What can hang from each mark:
ganel: gulafa pemetu rezun
kilu: lotunu reri
mudu: rezun
rutin: pemetu
reri: gulafa rezun
rezun: ganel mudu reri
gulafa: ganel reri
lotunu: kilu
pemetu: ganel rutin

Every row comes from one small tree of marks. The marks that hang from a mark follow it in brackets, in alphabetical order. Every link used is in the known rows. Which tree was each row made from?
Known rows:
ganel[rezun[mudu reri[gulafa]]]: [ -4 -17   4  -3 -11  -4 -25   4 -20   0  17 -15 -45 -15   8  -2   4   4
 -16   0 -29  32 -18 -15 -41  -8  -3   4  36   5  25   0  17   4  23  13
   2  37]
kilu[lotunu]: [  9  10  -5  -9 -12   4  -8   6  -4   5  11 -14 -12  15  -3   6  -1  -9
  -3   5  -7   2  -1  -2  -1   0   9   6  -3   4  -6   2   9  -3  -4 -13
   3  -8]
gulafa[reri[rezun[mudu]]]: [-18 -19   5   1   1   3 -29   9 -18  22  12  18  -3  -5  13   9   4  -1
  -1 -15 -11  11 -12 -10 -21  12 -14  -2  18  27   9   1  -2  26   9  -2
 -15  14]
mudu[rezun[ganel reri]]: [-32 -10  -9 -11   6 -37 -10  -2 -23   9  20  -3  -8 -10  19 -21  10   0
  10  -1  -5  24 -42  21 -29 -30 -11  13  32   0  17  -5  10 -13   9   6
  -2   7]
reri[gulafa rezun]: [ -9   2  25   4  -8   6   1   4  -4  -7  -8   8  12  30  17  -3   4 -25
 -19   8 -24  11 -13  -7  30  11  -5  -8   8  23  13   6  10  17  20  -3
   1   9]
lotunu[kilu[reri[gulafa]]]: [  8  -5  33  11   3 -11  -4   8  -5 -23  13 -17  -5 -13   3  -7  17   3
 -27  -9 -15   9 -16   5 -10 -17  16   1   8  15  34   1  28 -12  11   6
   1 -16]
gulafa[reri[rezun]]: [-17 -14   5   7  -1   9 -16  12 -15  13   4  22  14 -11  18   6   1  -4
  -8 -12  -7  -2 -15   6   9  13  -4  -8  13  18  -6   8   8  13   9   0
  -5   6]
pemetu[ganel[rezun[reri]] rutin]: [-17 -17  -8 -15  -8  -5  -5  12 -20 -21  -2   0 -12 -35 -16   1 -18   6
   1  -8  -9  31 -23  -9 -33 -11 -17   3  18 -33  21  26  38 -35  13  15
 -17   6]
mudu[rezun[ganel]]: [-26  -5   5  -9   2 -25  -6  -8 -16   2  18 -12   7   4  14  -7  10  -7
  -2  -5  -2  17 -31  22  -6 -13 -13  11  18   3   5  -5  11  -8  13  -4
 -12  -1]
ganel[gulafa pemetu[rutin] rezun[reri]]: [  4 -33   1  -9 -16 -18 -15 -20 -10   2  24  17 -52 -58 -34   0 -20  -6
 -44  -4 -26  33 -17  -5 -20 -15  10  -6  22 -47  16  16  69 -14   8  32
  18  10]
lotunu[kilu[reri[rezun]]]: [ -4 -13  32  20  -9 -15 -17  -1 -18   1  12  -3   6 -12 -13  14   5 -11
 -21 -14 -15   4 -23  -3   6 -21   3   8   1  18  28   1  26  -7  13  -3
   1 -34]
ganel[gulafa[reri] pemetu rezun[mudu]]: [ 11 -41   5  -1  -8   2 -48 -12 -16  19  48   9 -53 -48 -18  20 -11   8
 -46 -26 -25  31 -18  -9 -37  -5  10   4  22 -19 -11  12  53  12  13  14
  11  27]
rutin[pemetu[ganel]]: [-10  -4  21 -24  -3  -2  -3  11  11 -17  -1   2  23  28 -17   2 -19   7
  -8 -20 -17  19  -6   3 -15 -12  -1   5 -16  -8   5   2  27  -4  20   1
   1 -10]
lotunu[kilu]: [  8 -10  18  15  18 -11  -3  -2   1 -12  10 -14  -6 -16  -5   0   5   6
 -11  -5   0  -2  -8  -7  -1  -8   2   3  -5   4   6  -9  18  -7   3   6
  11 -22]
reri[gulafa[ganel[pemetu[rutin]]]]: [ -2   9  13 -12  10  22   8   8  12  -2   2   1   8  -5   8 -11   5  -1
 -25  12 -22  27  -5  -1  -5  12   2  -4  14 -25  34  15  47  10  24  14
 -18  -1]
rutin[pemetu[ganel[rezun]]]: [ -2 -20  23 -14 -21   6 -13   3  -4 -21   6  -6  15  14 -34  27 -23  11
 -19 -20 -23  27 -11   1 -12 -15  -4  10  -6 -18  -7   7  39  -7  26   6
   3  -5]
mudu[rezun[reri[gulafa[ganel[pemetu]]]]]: [ -4  -1   7  -2   7  -4 -11   6   2  19  23  -7   7  -2  27 -21   5  -7
 -24   8 -22  28 -37  17 -17 -12  10   4  40 -21  42   4  36  -3  37  21
  -2  23]
kilu[reri]: [  2   2   6  -2 -16  -4  -8   5 -11   2   6   3  -1 -11  -8   5   4   1
  -1 -11  -3  -1  -4  14 -17 -13   8   5   7   3  21   6   8  -7  -4  -3
 -14 -10]
kilu[lotunu reri[gulafa]]: [ 14  17  13  -9 -31   7 -11  17 -12  -4  11 -18 -11  12   5  -1  16 -16
 -21  -3 -21   7  -7  13  -9  -6  22   0  11  16  25  12  23  -6   4 -12
  -8  -8]
pemetu[ganel[gulafa rezun] rutin]: [-17 -23  12 -14 -16  -5  -1  -7 -15 -26   6   0 -10 -33 -17   8 -12  -7
 -30 -12 -16  30 -24 -20  -3   5 -17   6   7 -39  -1  19  57 -25  15  12
  -7  -7]
ganel[gulafa]: [  0  -8   4  -4  -3 -15  -5 -17  -3   1  14   7 -18  -7   0  -5   5 -13
 -18  -7  -8   0 -10 -13   4  -1   8  -5   0 -10 -12  -2  26   0   1   9
  14  -2]
rezun[ganel[gulafa] mudu reri]: [-28 -17  -6 -33  14 -46 -35 -16 -24  18  47  -2 -62 -14  12 -18  13   2
   0  -6 -19  29 -37 -23 -58 -26  -4   9  19  -1  10  -8  37  11  12  -2
  11   9]
mudu[rezun]: [ -7  -8   1   8 -15 -13   4  -4  -3   1  -2  -3  15  -1   9  -5   2  -8
  -4 -11   2   7 -15  15  10   2 -11   4  12   1  15 -10 -10 -14   6   9
  -1   6]
ganel[gulafa[reri] pemetu[rutin] rezun]: [ 10 -40   2  -3 -14   9 -19 -10 -12   3  24  23 -34 -70 -23   9 -13   5
 -47 -21 -16  22 -12  12 -12   8   9  -7  23 -34  -8  25  71  -2   1  32
   7  14]
gulafa[ganel reri[rezun[mudu]]]: [-28 -14  -5  -2  15  13 -41  17 -24  35  24   7  15   3  36   9  10   8
   3  -8 -20  16 -23 -13 -27  18 -19   5  28  13  10   8  15  30  21  -7
 -28   7]
rezun[ganel[gulafa pemetu] mudu reri]: [-14 -19   0 -35  13 -41 -32 -22 -14  27  56   5 -71 -20 -12 -14   3  -4
 -19  -5 -27  37 -36 -15 -58 -39   6  11   9 -15  14  -5  56  17  15   6
  14  10]
mudu[rezun[reri]]: [-20  -8  -7  -1  -8 -25  -8  -2 -12  15   3   3  -3 -14  14 -20   1  -6
   3  -5   2   8 -26  15 -13  -9  -7   3  24  -3  29 -11  -4 -20   9  15
   1  22]
ganel[pemetu]: [ 18  -5   6  -4   1   5  -4  -6  12  10   9   5 -12  -7 -20   4 -11   0
 -18   2  -8  12   7   5  -3 -15  14   1  -3 -15   7   2  21   5   5   3
   9   0]
lotunu[kilu[reri]]: [ 10 -12  18  16   0 -15 -13   3 -11  -8  18 -13  -7 -28 -15   6   7   6
 -12 -17  -5   4 -19   5 -16 -24   9   7   1   6  24  -3  26 -12   2   2
   2 -29]

Which tree is each row?
[ -8 -12  25 -29  -6 -17 -10  -7   7 -15  13   9   9  21 -19   1 -14  -3
 -24 -21 -25  19 -16 -13  -6 -13   1   2 -14 -15  -3  -6  48  -2  23   7
  17 -11] | rutin[pemetu[ganel[gulafa]]]
[ 12 -29  15  -5 -17  -2  -5 -22  -7  -3  16  10 -40 -44 -41  11 -19 -11
 -51  -8 -24  27  -5  -2   3   0   4  -4   8 -44   3  15  70  -6   8  27
  12  -3] | ganel[gulafa pemetu[rutin] rezun]
[-19  -8   6 -25  -1 -14  10  -5  -2 -27  -4   6  -5 -14  -8  -7  -3 -13
 -16 -12  -7  16 -21 -17  -2   7 -14  -1  -4 -31  11  14  44 -22  10   9
 -11 -13] | pemetu[ganel[gulafa] rutin]
[-26 -21  -6 -22  -9 -11 -15   9 -19 -11   7  -9 -33 -34 -18   6 -18  10
   6 -13 -12  48 -25 -23 -60 -11 -29  12  25 -25  36  13  29 -22  21  13
 -25  15] | pemetu[ganel[rezun[mudu reri]] rutin]
[-21 -19   9 -12   1  -4 -22   5 -19   1  13  22  18 -11  13   5  -1 -11
 -21 -19 -18  11 -39 -11   8   6  -4  -4   9  -1 -13  25  43  -2  22   0
  -5   4] | pemetu[ganel[gulafa[reri[rezun]]]]
[-17 -16  10 -39   8 -30 -11 -23  -3   9  35   5 -54 -19 -22  -8   3 -10
 -27  -9 -20  45 -18 -12 -38 -11 -10   6   5 -22  19  -2  62  17   7   4
  -3 -14] | rezun[ganel[gulafa pemetu[rutin]] mudu]
[-20 -23  37  -2   5 -45 -25 -16 -30   0  49   0 -16 -11  -6   7  14 -15
 -34 -13 -29  19 -52 -10  -3 -35   6  12   4  12  11   2  72   2  19  -8
   9 -46] | lotunu[kilu[reri[rezun[ganel[gulafa]]]]]
[ -3 -10  48  15  -9 -11 -11   8 -14 -13   8   1   8   3   3   4  13 -18
 -36  -9 -25  11 -27  -5  10 -16   8  -4   6  30  36   2  34  -1  20  -1
   5 -25] | lotunu[kilu[reri[gulafa rezun]]]
[  9 -16  32  20   4  10 -26  14 -26 -11  39 -27   9 -20  10  19  13  18
 -36  -2 -26  20 -32   1 -20 -16  10  16  31  -8  24  13  56  -4  33   5
  -6 -18] | lotunu[kilu[reri[gulafa[ganel[rezun]]]]]
[  4 -22  -7   3   6  35 -22  13 -14  13  26   9   1 -55  -2  17 -13  24
 -26  -7 -16  23 -13  22 -25  14   5   3  35 -41   5  32  57   4  14  23
 -21   4] | gulafa[ganel[pemetu[rutin] rezun] reri]
[ -9 -17  13 -13  -2 -35 -12 -28  -5  14  45   4 -16  -9  -9  -4   3 -18
 -36 -15 -20  30 -37  14  -1 -24   1  13  10 -22   0  -2  53  -2  19   5
  15  -1] | mudu[rezun[ganel[gulafa pemetu]]]
[  3 -13   5   5 -12   1 -10   5 -18  -8  13  -4 -24 -16   8  -7   2   0
 -16   8 -24  20 -18  -3 -18 -11  11  -4  28  -2   9  12  26  -6  16  19
  13  27] | ganel[rezun[reri[gulafa]]]
[-27  -1  17 -12 -12 -14 -19   1 -31  12  29   7   4   5  -1  11   8  -9
  -5  -3 -19  17 -28  11 -14 -26  -3  10  10  17   9  15  31   9  14 -20
 -20 -26] | kilu[reri[rezun[ganel]]]
[-24 -12  20 -28   2 -13 -11 -12  -4  11  18  12 -23   4 -22   8  -3 -15
 -16  -1 -25  48 -15 -10 -27 -10 -24   7   3   0  31   2  43  26  18 -12
 -17 -16] | reri[rezun[ganel[pemetu[rutin]] mudu]]
[-21 -25  27 -21 -10  -6 -29   7  -7  -1  14  35  26  15   0   3 -16  -2
 -33 -35 -34  16 -32  -6  -1   1   0  -2  -2   3  -7  10  59  10  34  10
  12  -6] | rutin[pemetu[ganel[gulafa[reri[rezun]]]]]
[-16  -4  32 -21   9 -13 -18  -2  -5  12  30   1 -21  29   1   6  12 -22
 -29   3 -42  44 -22  -8 -23 -15  -9   6   7  17  24  -2  41  37  32 -17
  -5   3] | reri[gulafa rezun[ganel[pemetu] mudu]]
[  5 -15   1   0  -1  24  -9   2  -7  10  20  -1  -3 -30 -20  21 -15  12
 -27   4 -15  30  -5   3 -12   4  -6   7  22 -50  13  21  53   2  18  13
 -16  -6] | gulafa[ganel[pemetu[rutin] rezun]]
[ 16 -31  19  -2 -18 -10 -33 -25  -8  14  42  -1 -52 -28 -35  27 -11  -3
 -45 -15 -30  34  -9 -23 -24 -12   0  11   8 -27   1  -2  48  11  18   6
  21  15] | ganel[gulafa pemetu rezun[mudu]]
[-20 -15  22 -25  -4 -24  -3 -21  -6   9  21  23 -20  -8 -19   2 -10 -27
 -38   3 -29  34 -27  -7  10  -9  -3  -1   1 -15  10  11  75  15  18   3
   6 -26] | reri[rezun[ganel[gulafa pemetu[rutin]]]]
[ -2 -31  15 -10  -4  -8 -39 -14 -10  32  32  30 -31 -16  -2   9  -3 -15
 -41 -19 -28  25 -20 -15 -14   2   6  -2  11   4   5   1  41  27  19   6
   9  16] | ganel[gulafa[reri[rezun[mudu]]] pemetu]
[-17 -13  31   1   6 -26 -19   2 -28  -3  35  -8   3  -7  -7  10   8  -8
 -14 -10 -20  15 -43   6 -15 -39  -1  14   7  22  16   3  43   7  12 -15
  -6 -47] | lotunu[kilu[reri[rezun[ganel]]]]
[  7 -24   9  -7 -17  12 -14 -11  -4   1   9   0 -42 -31 -38  20 -17   2
 -27  -9 -17  39   7  -9 -33  -1 -18   9   8 -29  25   4  36   3   9   8
  -9   7] | ganel[pemetu[rutin] rezun[mudu]]
[ 14 -12   5   9   2  21 -28  -3  -9  16  36  -9   5 -19 -16  28 -12  12
 -26   5 -24  23  -8   4 -12 -10   3  11  18 -39 -11  16  45   5  24   5
  -4   5] | gulafa[ganel[pemetu rezun]]
[  2 -22  -5  -4   6   3 -47   0 -18  36  46 -10 -35 -24  -8  16  -7  20
 -15   1 -28  39 -21 -18 -61 -20  -4  16  34 -36  22   8  43  11  28   6
  -7  22] | gulafa[ganel[pemetu rezun[mudu reri]]]
[-16 -11   0 -16   0 -34 -18  -7  -9  19  35  -2 -20 -16   3 -14  -3  -5
  -7  -5 -13  32 -36  26 -29 -36   0  14  23 -17  26  -1  31  -9  17  12
   5  10] | mudu[rezun[ganel[pemetu] reri]]
[-10 -12  10 -30   9 -24   0 -20  -1  -3  27  11 -34 -24 -22 -11  -5 -13
 -29  -1 -21  33 -19   5 -10 -16   2  -3   2 -26  10  10  68   7   7   5
   3 -21] | rezun[ganel[gulafa pemetu[rutin]]]
[-11   4  27  -7   3  17   5   7   7   7   0  12  22  15   9   0  -5 -19
 -35  16 -29  32 -14  -7  16  16  -9  -5  16 -11  37  19  50  20  33   8
 -17  -6] | reri[gulafa[ganel[pemetu[rutin]]] rezun]
[-28 -13  16 -10   2 -28 -19 -18 -19   6  33  11  -4  12   8   2  10 -24
 -24   3 -26  13 -34 -13  11 -10  -4   2   4   8 -14   5  49  19  16 -10
  10 -18] | reri[rezun[ganel[gulafa]]]
[ -6 -16  -5 -29  13 -36 -22 -17  -7  21  50  11 -44 -23 -11 -12  -3  -7
 -23   1 -26  26 -36  -1 -31 -42  22   6   9 -26  -1   6  68   8  10  11
  21  -1] | rezun[ganel[gulafa pemetu] reri]
[  6 -18  12 -10 -13   6  -2   0  -4 -10   8  10 -38 -37 -20  -7 -18  -5
 -35   7 -25  36 -12   6 -21  -7   7  -9  28 -27  35  19  54  -6  16  31
   5  21] | ganel[pemetu[rutin] rezun[reri[gulafa]]]
[-13 -23   7   3  -7  -8 -22  -5 -19  14  18  30   2 -16  17   2   4 -12
 -26 -12 -19  -2 -23  -4  17  13   8 -13  15   6 -16  14  35  13  11  10
  10   4] | ganel[gulafa[reri[rezun]]]
[  4 -31  16 -11 -18  -7 -20 -26  -6   3  24   7 -59 -39 -38  16 -13  -8
 -45 -16 -24  44  -5 -19 -25   0  -9   5  13 -33  17   4  57  -1  13  19
   3   7] | ganel[gulafa pemetu[rutin] rezun[mudu]]
[ 15 -22  11   1 -16   5 -26 -12  -7  12  23 -10 -37 -19 -34  30 -15   6
 -28 -13 -22  33   2  -9 -31 -12  -7  13   7 -18   6  -3  26  10  14   1
   2  20] | ganel[pemetu rezun[mudu]]
[  4   4  27  15  15   2 -15  14 -12  -5  28 -21  13  -8  23  -3  24  14
 -20  -4 -15   9 -29  -1 -17 -13   9   6  21   1  35   6  46  -3  24   3
 -13 -24] | lotunu[kilu[reri[gulafa[ganel]]]]
[ 12 -22  -2  -5   2  -1 -23  -9   0  17  29  21 -26 -38  -5   0   1   1
 -34 -15 -14   6 -14   8  -9  -1  25  -7  10 -15 -17  15  47   7   4  18
  12  11] | ganel[gulafa[reri] pemetu]
[-20 -14  -1 -34  11 -33  -6 -16  -8   9  34  17 -53 -37 -16 -23  -4  -5
 -25   2 -20  36 -28   1 -33 -28   7   1  16 -28  21  11  71   0   4  18
  10 -11] | rezun[ganel[gulafa pemetu[rutin]] reri]
[-12   6  -7  -6  21   2 -11  17  -6   9  19  -7   1   1  40 -21  15   6
  -1  17 -17  13 -27  -7 -27  -4   9  -2  32  -8  24   8  22   8  25  10
  -6  17] | rezun[reri[gulafa[ganel]]]
